Each row was made from one path, in order. Every step used is in the known rows, and no mark comes twice. Write each row's path.
In the rows, zero is written as 128.
Known rows
korig > dunub > pepaz > verebev > kivo: [115 100  79 108 124  58 125 203  61 125 161 139  76 121 119  83 147 191
 171 145  73 181 136 160  86  99 103  83 119 108]
kivo > dunub: [130 107 110 148 130 160 123  74 171  92 110 141 131  75 127 157 139  77
 138 166 159 132 128  78 140 162  98 120 146 147]
pepaz > dunub: [126 143 136 110 130 111 154  96 162 165 133 132 127 127 157 132 126  72
 168 125 188 112 116  94 124 141 122 155 169 135]
dunub > kivo: [159 141 139 137 175 126  74 127 184 100 106 162 137 144  95 128 107  81
 128  89 119 146 148 161 116 130 150 132 131 123]
verebev > pepaz > zunin: [224 152 125 129 156  96  87 140  98  74 170  84 153  61 151 167 132 125
 160 129 134 129  94 153  90 133 128 163 122 114]
verebev > desu > dunub > korig: [116 122 143 156 113 176 114  70 160 160 149 108 198  88 112 181  95 130
  98 138 139 125 159 164 145 134 191 100 129  88]
dunub > kivo > verebev > pepaz > zunin: [136 116 166 164 162  96  70 127 117  79 139 111 124 105 119 111 142  92
 122  82 106 122 121 120 129 106 176 147 131 101]
kivo > verebev > ronako: [ 99 127 184 145 105 106 156 135 169 116  98 131 100  60 148 145 130 122
 126 116 183  63 135 123 167 154 115 169 165 179]
pepaz > dunub > desu > verebev > ronako > fekuzat: [121 171 173 147 110 124 131 129 132 149 116 102 130 156 111 144 150 100
 114  77 177  88  99 130 158 153 134 121 148 164]
zunin > pepaz: [163 166 109 102 129 168 124 100 191 102 108 144 143 163 136 149  92 125
 119 141 105 127 134 156 143 159  90 163  85 148]
zunin > pepaz > dunub > desu > verebev > kivo: [125 135 126 130 119 165 128 102 117 150 121 129 152 211 135 106 118 127
  96  83 107  99 122 134 128 160 128 138  94 145]
korig > dunub > kivo > verebev > ronako: [ 97 132 125 135 117  60 109 171 155  96 107 128  70  94 101 109 120 113
 163 123 118 151 130 129 151 120 108  93 176 130]
pepaz > verebev > korig: [160 147 140 109 133 139 206 147 119 154  91 152 124 135 178 113 146 164
 161 129 153 110 125  98 137 102 140 176 103  98]
korig > dunub > pepaz > verebev > ronako > fekuzat: [124 168 119 122  90  45 122 218  91 105 145 119  58 115  98 111 154 178
 188 148  86 168 119 176 143 111  76  77 128 117]
verebev > kivo > dunub > korig: [140 106 132 173 142 123 131  94 138 100 138 153 149  80 151 103 154 129
 151 109 132 109 179 129 123 165 142 107 165 117]
desu > dunub > pepaz > verebev: [ 76  99 128  96 134 143 112 153  58 176 186 151 151 196 121 126 102 112
 103 157  72 138 139 140  87  95 139 111 134 102]
verebev > korig > dunub > pepaz > zunin: [167 149 123 129 117  85 169 163  80 114 145 103 116 104 129 106 167 199
 151 155 110 196  78 118 118  78  87 112 125 110]
pepaz > dunub > kivo: [124 148 157 132 145 100 110 101 158 159 127 146 128 158 128  99 124  47
 173  83 158 124 128 106 129 127 149 132 166 109]
pepaz > verebev: [154 125 114  96 148 143 148 148 140 138 108 159 116 131 162 131 137 128
 148 137 145 106 151 120 115 115 139 162 114 130]
korig > dunub > kivo > verebev: [ 84 108  97 120 135  81 112 150 160  90 113 127  71 113  98 109 123 110
 140 140 102 178 128 112 139 104 122  98 163 116]
kivo > verebev > korig > dunub > pepaz: [ 70 104 147 132 103  97 201 133 108 123 126 112  77  95 132 101 158 186
 116 161 124 157  98  84 160  87 122 140 128 122]
zunin > pepaz > dunub > desu: [140 169 137 100 111 157 118  55 168 143 111 121 132 192 131 124 147 103
 109 131 122 104 118 117 157 146 119 140  79 159]
zunin > pepaz > verebev: [159 159 107  92 124 168 135 123 153 127 104 155 129 189 160 121 113 139
 137 139  96 104 145 132 144 135 107 166  74 127]
korig > dunub: [132 131  59  84 130  95 140 155 172  95 124 123  91  90 119 156 108 132
 160 181 132 186 118 134 116 128  82 109 159 140]
verebev > kivo > dunub: [117  72 105 179 133 119 147 126 129  89 119 163 133  63 154 130 141 120
 164  96 140 111 139 118 104 187 113 123 159 123]
pepaz > zunin: [208 124 113 135 159 132 107 131 145  82 140 115 158  88 159 157 168 114
 119 118 148 126 106 111  90 112 103 153 157 162]
zunin > pepaz > dunub: [135 172 126 105 111 146 140  81 168 147 126 136 139 184 159 121 103  92
 152 128 130 110 121 113 150 158  94 161 117 132]
korig > dunub > desu > verebev: [131 111  62  91 142 140 109 153 136 105 116 101 109 135  78 155 124 154
  73 165 117 184 115 141 108 116 117  88 122 172]

Which path is each row?
[142  83 114 138 166 175 109 142 116 116 108 130 158 150  97 149 134 162
  36  78 127 119 134 172  85 145 169 127  97 179] -> dunub > desu > verebev > kivo
[126 124  83  97 129  78 107 165 116 111 163 120  86 113  86 123 127 164
 143 181  92 207 122 167 102 103  85  83 125 139] -> korig > dunub > pepaz
[130 117 102 142 114 154 143 126 117 113 105 167 128 163 174  96 132 144
 158 111  84  88 151 114 137 164 106 141  87 107] -> zunin > pepaz > verebev > kivo > dunub
[133 147 168 129 124 136 117 114 121 179 115 108 145 153 118 129 136  96
 102  94 191  85 116 119 126 143 140 130 146 179] -> pepaz > dunub > desu > verebev > ronako
[ 74 108 129 123 103 109 223 128 145 113 104 112  79  80 152 122 146 163
 128 161 153 142  97  65 168 103 117 156 149 123] -> kivo > verebev > korig > dunub
[138 136 117 126 153 142 123 161  73 159 166  96 171 152 135 146  43 110
 132 111 155 129 108 144  88 154 148 165 145 103] -> desu > verebev > pepaz > dunub
[152 174  99  95 101 144 183 140 127 131  95 138 113 181 166 102 119 179
 162 155  87 136 120 112 161 117  90 151  75  98] -> zunin > pepaz > verebev > korig > dunub
[159 147 142 145 145 156 123 198 130 144 118 134 171 129 123 160  45 132
 108  91 174 100 138 182 105 170 101 156 167 172] -> desu > verebev > ronako
[148 160 104 106 116 106 209 150 148 115 103 123 109  93 143 139 121 174
 170 164 147 180  91 113 142 114  94 137 139 108] -> verebev > korig > dunub
[101  88 113 141 109 168 144 132 112 170 121 135 152 107 145 166 115 139
 136 121 133 101 136 121 124 124 172 125 106  79] -> pepaz > verebev > desu > dunub
[112  78 137 189 104 149  94  89  80 135 135 131 122  83 104 115 176 145
 130 150 120 133 138  98 136 125 134  82  77 108] -> kivo > dunub > pepaz > verebev > desu
[154 108 120 111 167 199  94 113 144 120 106 116 156 160  78 167 128 139
  16 121 140 130 129 155 103 127 160 132  87 195] -> dunub > desu > verebev
[170 122 123 113 168 178  79 122 109 114 124  93 159 143  79 173 111 147
  40 126 129 133 120 176 101 136 174 139  69 166] -> dunub > desu > verebev > pepaz
[ 82 106 128 101 139 143 104 136  89 156 191 144 165 178 104 150  86  99
  88 157  77 155 128 159  85 113 126 109 147 120] -> desu > dunub > pepaz
[ 91 108 165 135 118 137 219 103 155 120  96 127 106  89 160 130 148 151
 104 137 168 108 104  74 168 114 143 188 133 130] -> kivo > verebev > korig
[168 137 153 129 147 174  90 141 138 130  93 115 157 139  81 166 121 143
  45  99 160 100 134 179 118 147 139 125 105 211] -> dunub > desu > verebev > ronako
[137  98 117 153 141 190  77  78 106  97 120  99 150 107  84 162 138 107
  69 152 137 131 118 101 126 154 142 104  95 154] -> kivo > dunub > desu > verebev > pepaz
[141 102 149 157 121 128  99 137  77 160 142 133 126 110 101 116 158 195
 118 122 108 136 146 174 110 102 161 112  47 108] -> dunub > pepaz > verebev > desu
[157 206 149  99 122 148 128  50 179 159 145 125 154 198 155  92 115  96
 138 145 126 109 160 125 167 135 124 144 121 126] -> zunin > pepaz > dunub > korig
[146 144 105  96 116 110 210 171 108 146  98 137  93 124 170 108 144 178
 184 154 137 144 115  92 137  92 119 143 119  91] -> pepaz > verebev > korig > dunub
[137  61 126 203 131 100 102 140  60  86 159 146 141  72 142  98 185 146
 144  85 103 125 125 121  78 150 108  97 145 124] -> verebev > kivo > dunub > pepaz > zunin
[ 98 120 101 120 134  63  98 156 128  83 131 110  74  97  98 113 112 116
 159 141  95 178 118 128 138 110 133 102 146  93] -> korig > dunub > kivo > verebev > pepaz
[ 75  67 147 178 104 150 156  85 175 117  99 112 116  32 126 168 144 152
  92 118 173  98 125 109 164 142 173 153 106 131] -> kivo > verebev > desu
[121  77 106 155 132 122 158 153  93 120 111 173 115  99 178 101 160 135
 177  99 132  89 153  96 108 150 136 132 135 102] -> pepaz > verebev > kivo > dunub
[ 97 154 153 133 113 135 117  75 162 144 117 139 121 202 138  84 117  74
 135  98 108 103 129  93 169 139 126 148 119 114] -> zunin > pepaz > dunub > kivo > verebev
[116 154 136  81 154 162 117  86 158 156 178 132 190 174 134 147  81  75
  94 175 114 129 175 143 124 111 161 117 186 116] -> desu > dunub > korig
[116 114 134 137 116 169 132 107 118 180 136 127 167 120 144 140 123 142
 123 135 130  99 169 132 140 107 197 112 112  73] -> pepaz > verebev > desu > dunub > korig
[156 117  85 115 129  72  89 170  88  93 178 101 101 103 105 119 162 164
 138 168  85 202 106 143  83  82  76  81 140 143] -> korig > dunub > pepaz > zunin
[ 39 138 177 157 114 116 113 157 143 110 134 146 132 160 108 148  95  51
 121  82  94 101 122 131 167 138 141 112 198  98] -> desu > dunub > kivo > verebev > ronako > fekuzat
[146 178 156 123 103 163 112 100 135 159 110 116 153 199 123 119 111 112
 105 100 135  84 119 135 156 161 106 136 101 172] -> zunin > pepaz > dunub > desu > verebev > ronako
[118 102  86 125 106  83 110 168  83 137 150 111  85  95  94 116 147 198
 155 165  92 187 128 157 111  94 117  72  91 102] -> korig > dunub > pepaz > verebev > desu
[ 89 144 202 159 117  78 121 111 143 161 117 136 105 131 139  83 137  54
 172  68 176  78 128  90 161 134 147 139 188 124] -> pepaz > dunub > kivo > verebev > ronako
[150 185 167  99 145 114 137  57 173 181 158 119 148 145 157  97 140  77
 152 146 182 109 165 107 148 114 161 137 175 128] -> pepaz > dunub > korig
[ 89 124 159 109 119 121 106 173  53 180 177 149 152 177 125 125  96 115
 125 137  89 114 143 156  99 111 122 107 149 117] -> desu > dunub > pepaz > verebev > ronako
